Each row was made from one walk, in order. Every step used is in the known rows, and no mark comes twice. Write each row's walk.
Known rows
R/Z/M: [ -9   8  -1 -14 -60  -6   7   6  23 -35 -43 -15   1  -1  10  -7   2  -1
  29  21  14   3   8  14 -20  10 -35   1 -27 -10  31 -11  13  -8 -20  17
  -7  12   5  -6 -19 -27   4  -8  18   2]
Q/M/W: [ -6  31 -17   9 -16 -18 -12  -3  14   2  28  -6 -21  -7   8  12   0 -15
  25 -18  18   9  13 -28  -3 -23 -24 -10   4   4  13 -10   6 -11  30 -27
  18   6   3  -8 -24 -26  11  10   1  23]
W/M/Q: [  2  24 -31  -7 -54 -17  -5   4  -4 -13  -1   8  -8   2   5  -9   8 -54
   9  -1  13   8   6 -26  -1  -8   1 -33 -39  11  43 -12 -17   7  46 -15
  -2  29  -8  -5 -51 -12  10   2  10  31]
F/Q/R/Z: [ 15  38  12  10 -35  18   5   4  11 -35 -48 -40 -11  -8  -2  15  12 -18
 -73  20  19   2   6   8 -16   4  -7 -12 -79 -14  35 -16  -5  -8 -33 -26
 -12   6  10 -32 -33 -33 -10   6   1 -25]
F/Z/M/W: [-20   9 -17 -26 -66 -14   7   8  12   2  24 -12  -4 -14   5 -10 -10  -5
   6 -21  17  18  -4 -45 -14 -13 -31  -5  16  -1  27   1  12  -5  -5  23
  -1  45   3  -9   3   0   2  10  12  17]
F/Z/M/W/R: [-19   0 -37 -34 -89 -26   1  12  12  19  15 -17   7 -21   4 -17  -9  -9
  14 -18  11  14 -20 -22  -2 -34 -19 -15 -20  -2  24  -8  27 -14  -2  52
  -6  44   3 -24  -1   2   5  11  13  21]
F/Q/M: [  7  76  -1  12   8   7  -5   5  10 -27   2   1 -17  -4   1  16   9 -33
 -20  -6  -1  13   2 -27   5  -1  -6 -22   8   7   6  -7  15 -12  23   9
   8  22   8 -25 -44 -31  18  10   4   2]
W/F/Q: [ 14  37   3  10   2   8   6  -2   4  -5   1  -1  -1   2  -7  -1  -6 -28
 -47  -6  16   4   7   1  44  13 -16   3   7   8  13   4 -20 -18   6  20
   5  31   7 -36   3  -5   2  22   5 -18]
Z/M/W/R: [-15 -13 -46 -23 -74 -23  -1   8  24  19  14 -13  10 -10  11 -18   6 -13
  50 -11  14  12  -6  -5   4 -37 -12 -10 -41   5  20 -19  14 -15   4  28
   8  25   0 -22   7 -19  12   6   5  20]
W/F: [  3 -14  11   8   3  -6   2  -5  -1  14  -6   1   4   7  -7  -5 -11 -15
 -15  -1  18  -3  11  22  29   6 -24  10  14  -3   7   4 -21 -12  -3  -1
   1   9   3 -10  17  -1  -2   8   8 -13]
Z/F/Q/M: [ 26  84  12  18  -2   8  -8   2  -2 -34  35  -1 -19   2  -1  16   7 -31
 -36 -10   8   8  17 -29  13   1 -13 -12  43  -2  -1  -2  14 -22  36  25
  10  23  16 -13 -57 -44  24  -5   9  -6]
Z/M: [-12  -1  -9 -13 -32  -1  10   8  19  -8  -3   7   7   1   5  -8   5  -9
  39  -1   0   6   2   0 -11  -1 -24  -8   3   4   5  -5   8  -4 -16  34
  -8  22   3   2   1 -14  12   3  13   3]
R/Z: [  4  11   8   2 -38  -4  -3   1   9 -27 -30 -19  -8  -5   6   2  -2   4
 -17  23  13  -2   3  15  -6   8 -24   7 -36 -17  24  -8   6  -8 -11 -13
  -3  -5   3  -9 -10 -18  -9  -3   1  -8]
Z/F/Q: [ 30  58   5   8   4   9  -4   0  -9 -25  28  -3 -13  -2  -1   5   8  -9
 -72 -11   5  -1  11 -25  25   8   7   1  36  -4  -3   2   6 -17  21  20
   9  24   9 -15 -29 -24   7  -7   6 -15]
Z/S: [  5   5  -2 -14 -18   1  -8   5   6  -6  -9  -1  -3 -16  -5  -2  -1   8
  -1   1   9   6  -7 -16  19 -11   1  -4  -2  -8  -9  -9   5  -7  -6 -32
   1  10   0   8 -16   2   6   4  -1 -15]
M/W/F: [ -4 -12 -10   8 -20 -19  -4  -8   6  25  25 -15  -1   1  -2  -7 -13 -19
  -3  -9  35   5  16   4  33 -11 -20  16   7   1  18   0 -28 -15   4 -22
  17  12   0 -14  20  -6  -6  16   1   3]
M/Q/R/Z: [   2    9   11    1  -64   -2   -2   -2   -2  -26  -59  -29   -8  -11
    8   10    7  -26  -47   24   23    4    7   15  -38  -12  -16   -9
 -112  -23   70  -20  -27    7   -3  -43  -17    1    1  -14  -61  -25
   -6  -11    6   -8]
W/M/Q/R: [  1   3 -22  -1 -52  -8  -1   3  -4  -7 -18 -10  -4   8   0   0  13 -60
  -4   5  17   8   6 -13 -31 -21   4 -49 -81   0  55 -15 -25  13  22 -39
 -14  19  -3  -1 -68 -14   9  14  11  14]
M/W/F/Q/S: [ 14  45 -27   2 -38   7  -4   1  -6  11  15 -21 -19  -4  -1  -1  -5 -32
 -44 -19  40  15  10 -14  85  -7 -23  15 -30   5  32  -1 -32 -25 -15  -8
  26  48   9 -34   5   9  -1  18   2   8]
Z/F/Q/M/W/S: [ 19  68 -25  18 -14  -6 -19   1  -1 -18  32 -14 -28 -18   4   7   6 -33
 -18 -22  34  21  20 -72  30 -13 -10  -7  10  -9  23 -16   9 -33  26 -13
  17  41  13  -5 -59 -25  28  -8  18   4]
M/W/F/Z: [ -5   4  -5  -8 -31 -20   2  -7  -5  30  14 -17  -5  -8  -6  -6 -23 -18
 -44 -23  33   9   5 -20  29  -7 -36  11  36 -12  30  13 -17 -13   6  -1
  11  34   3 -18  18  18 -11  22   5  -3]
F/Q/R/Z/S: [ 21  40   4  -7 -56  19  -5   8  16 -43 -64 -42 -13 -22  -7  12  11  -7
 -70  21  30  12  -1 -12   3 -11  -6 -15 -92 -23  34 -23   1 -14 -35 -60
 -15  15   9 -25 -58 -27  -2  13   0 -38]

Write each row's walk
[ 22  83 -24  18 -54  -9 -24   1   6 -46 -10 -37 -35 -23   8   8   1 -34
 -39  -3  47  18  26 -52  26  -4 -27  -2 -22 -20  45 -24  13 -42  15 -31
  16  39  17 -13 -77 -46  20 -12  23  -5]
R/Z/F/Q/M/W/S
[-12  -3  -5 -17 -57   3  10   5   9  -8 -31  -5   7  -3   7   1  18 -37
   5   7   8  15   1   2 -48 -24 -17 -26 -76  -1  47 -15 -22  11  -7  -3
 -27  25   0  -3 -51 -19  11   1  18   1]
Z/M/Q/R
[ 34  78   3   0 -52  22  -9   6 -12 -47 -23 -28 -27  -9   5   8   2 -11
 -74   1  27   1  12   4  66  13 -14  14 -32 -26  28  -4  -1 -26 -25  14
   8  38  19 -21 -46 -19   3 -27   1 -11]
R/Z/F/Q/S
[  -6   35  -12  -30 -107   -2   -1   12    3  -39  -66  -13  -11  -10
   18   -8    8  -20    8   21   24   12    0   15   14   -4  -40   -3
  -76  -15   74  -21  -15   -8  -33   16   -5   52    5  -12  -54   -9
    9  -19   20   20]
R/Z/M/Q/S
[  -7   20  -16  -21 -110  -19   -6   12   15  -28  -53  -15    8  -16
   17  -14   10  -23    9   24   13   12  -11   26   -4  -16  -20  -16
  -94  -10   64  -32    0  -11   13   42   -9   33   -2  -29  -54  -35
    7  -14   21   10]
W/R/Z/M/Q
[ 30  96  -2  23 -48  -8 -20  -1  10 -47  23 -31 -39 -14  12  14   4 -26
 -49  -6  40   8  33 -39  20  -3 -33   1  -4 -14  32 -14  15 -30  39 -22
  20  26  15 -26 -60 -70  12  -5   5   0]
R/Z/F/Q/M/W
[ 12  17  -8  13 -24   3   3  -7  10  15  10 -31  -8  -3  -6   2   3 -38
 -56 -11  38  12  18  -5  13 -18  -9   0 -56  -3  32  -4 -38 -18   3 -32
   6  21   6 -39   0 -17  -6  28   3 -16]
M/W/F/Q/R
[ -2 -14 -37  -5 -42 -23  -9   1   5  31  26 -20   4 -18   4  -6   1  -4
  11 -11  13   7  -8   5  22 -35   6  -2 -61   0  11 -15   8 -12  18   8
  15   8  -1 -24  11  -6  -2   4  -8  17]
M/W/R
[ 23  22  21   9 -35  -4  -9  -2  -7 -31 -10 -18 -14  -3   3   6  -1   4
 -40  14  22  -7  25  15  15  12 -24  18  -4 -25  17  -2  11 -13   2  -2
   4   2  10   7 -22 -29  -1 -23   3 -16]
R/Z/F
[ 12  39 -21  16 -15 -11  -2  -6  10   8  31 -15 -12  -5   0  -4  -4 -29
 -36 -12  35  10  12 -24  47  -1 -18  11  -3   9  26   1 -28 -22  17  -6
  19  35   4 -42  11 -14  -2  25   0  -2]
M/W/F/Q
[ 29 103  19  21 -27   6 -13   3   7 -61  -6 -19 -29  -5   4  16   7 -23
 -60   5  19   4  26 -13  18  10 -30  -8  15 -14  25  -9  27 -29  30  14
   9  22  18 -21 -73 -62  16  -8   6 -14]
R/Z/F/Q/M
[  1  -7  14   7 -38   4   0   0  10 -16 -55 -36  -2  -6  -3   9   2  -2
 -36  23  20   1  10  23 -31  -4 -21  -7 -77 -19  35 -12  -4   0 -35 -37
 -13 -14   6  -5 -23 -26 -10  -3   3 -22]
Q/R/Z
[ -15  -12  -18   -7  -88   -8    6    3   29  -15  -38  -42   -6   -9
    9   -3    7  -17   24   15   37   10   20    7  -40  -20  -36   -5
 -108  -17   47  -20   -3   -7  -29  -22   -5    9    7   -7  -20  -42
   -4    6    9   -2]
Q/R/Z/M/W
[-13 -14 -20  -6 -44 -17   7  -2  26  18  16  -6   2   4   3 -18  -7 -28
  34  -8  37   9  17  -2  19  -8 -37  11   3   7  21  -3 -21 -15  -8   5
  10  28   3  -8  25 -18   3  17  15   9]
Z/M/W/F
[ 20  13 -24   5 -77 -27 -17   0   1   0  18 -37 -12 -16   8  -5   0   1
 -25   5  36   1  15  21  34 -21  -8  13 -51 -26  29 -16  16 -25  25   6
  17   8   6 -17 -14 -43  -4 -20   0  -1]
M/W/R/Z/F
[ -2  12  11 -31 -39   3  -6   8  -8 -11 -15  -5  -4 -26 -13  -2 -15   5
 -54 -12   6  11 -20 -34  13  -7 -19  -7  42 -16   9   4  18  -4 -17 -16
 -14  26   3   2 -19  26   2   9   5 -16]
F/Z/S
[  4  35  -1  -1 -64  18  13  10  32 -48 -62 -34  -3  -4   6   7  15 -22
 -26  22  15   8   8   4 -35   1 -21 -18 -91 -10  40 -20   1 -11 -45   8
 -19  23  12 -30 -39 -45   2   8  16 -22]
F/Q/R/Z/M
[  9  17   4 -17 -80  -2 -12   4   4 -37 -73 -35  -9 -27   0   7   8 -15
 -57  29  32  12   3  -2  -9 -25 -15  -8 -98 -31  70 -27 -21   1 -19 -77
 -19  13  -1  -8 -72 -19  -1  -5   5 -26]
M/Q/R/Z/S
[ 35  75   7  13 -35   9  -9   1   2 -56  -9 -22 -18  -4   6   6   7  -7
 -77  10  18  -4  18  -9  20  16  -9   9 -12 -18  21  -3   6 -24   8   9
   5  17  13 -20 -34 -43   3 -16   6 -20]
R/Z/F/Q
[  1  33 -27   2 -49  -7   7   1  27  -4  16  -9  -4   3   5 -12   0 -35
  -3 -14  32  16  15 -19  34  -3 -27   2 -11  17  29  -6 -23 -24   2  17
  13  47   5 -39  11 -28   7  31  21   4]
Z/M/W/F/Q
[ 15  28  20  14 -27  12   8  -2  10 -22 -53 -42  -5  -1  -7  13   3 -32
 -79  20  35   5  19  29   5  11 -27  -2 -74 -16  45  -6 -25 -16 -34 -11
 -11  13  12 -44 -19 -36  -8  16  11 -37]
W/F/Q/R/Z
[-18  16  14 -36 -71 -16  10   3  -6  -1 -25   9   5  -3   1 -11 -12 -40
 -34  -9  19  14  -3 -11   5   0 -55  -6  26  -4  60   2 -29  -5   1  40
 -19  63   3 -21 -25   7  12  14  30   3]
W/F/Z/M/Q
[-19  30  -4 -37 -66  -8  10   9  -1 -13 -30   6   3 -10   6  -7  -5 -22
 -28  -8   1  17 -15 -33 -22  -6 -32 -18  16  -2  54  -1  -7   4   0  41
 -21  55  -2 -15 -40  10  12  -2  24  15]
F/Z/M/Q
[  0   4 -35   0 -84 -28 -16   2   9   1 -15 -41  -7 -17   9  -6  -1   0
  -2  12  26   2  -4  14  18 -27  -7   3 -85 -14  39 -22   9 -17   6  -8
  12   6  -1 -28   0 -26 -10  -6  -7  10]
M/W/R/Z
[ 31  37  10  19  -8  21   2   0  -8 -16   6 -16  -9   1  -8  13  15 -23
 -69  -3  11   2  19 -11   2  -7   7  -8 -25 -10   9  -2   0  -6  -2   8
 -11  11  14 -14 -39 -32   7  -7   1 -28]
Z/F/Q/R
[ 14  39 -16   6 -73 -28 -24   1   8  -9   8 -37 -19 -13   8   6   1 -18
  -7   0  36   5  21  16  21 -27 -34  -4 -38 -26  35 -22  25 -30  45  -7
  22  11  12 -17 -49 -62  13 -17  -2   5]
Q/M/W/R/Z/F
[ -2  63 -34  12 -22  -8 -14   4  12 -12   2 -18 -24 -21   6   6   2 -34
  -5 -19  26  27   7 -64  10 -15  -5 -17 -29   2  31 -21   8 -26  14 -21
  15  38   7 -19 -53  -6  19  10  13  10]
F/Q/M/W/S
[ 21  -3  26   9 -35   4  -5  -5  -7 -24 -32 -38  -9   0  -4  12   5  -6
 -49  18  28  -6  28  24 -14  -2 -13   5 -52 -33  26  -6   0  -8 -22 -17
 -12 -14  12   9 -35 -36  -3 -18   1 -29]
Q/R/Z/F
[-12   9 -24 -15 -83 -20   0   4  31 -24 -10 -27  -8 -11  18 -11   1  -4
  39   7  32   7  16  -8 -15  -5 -32   3 -45  -4  39 -15   0 -14 -15  -5
   9  19   3 -10  -2 -38  -3   8  10  14]
R/Z/M/W
[  10   27  -21  -18 -107   -9  -10    7   12  -42  -72  -33  -13  -15
    1    2   10  -47  -19   30   37   14    8  -16  -13  -25  -22  -41
 -114  -20   74  -32  -18    1   -8  -81  -13   24   -1   -7  -92  -31
    7   13   13   -5]
W/M/Q/R/Z/S
[  34   67  -34   -6 -106    0  -19    8   -9  -21   -4  -47  -25  -22
   10   -1    4  -14  -57   -6   41    7    6    8   82  -22   -7    9
  -78  -20   40  -16   14  -41   -6   18   21   44   17  -39  -35  -31
    4  -21   -5    8]
M/W/R/Z/F/Q/S
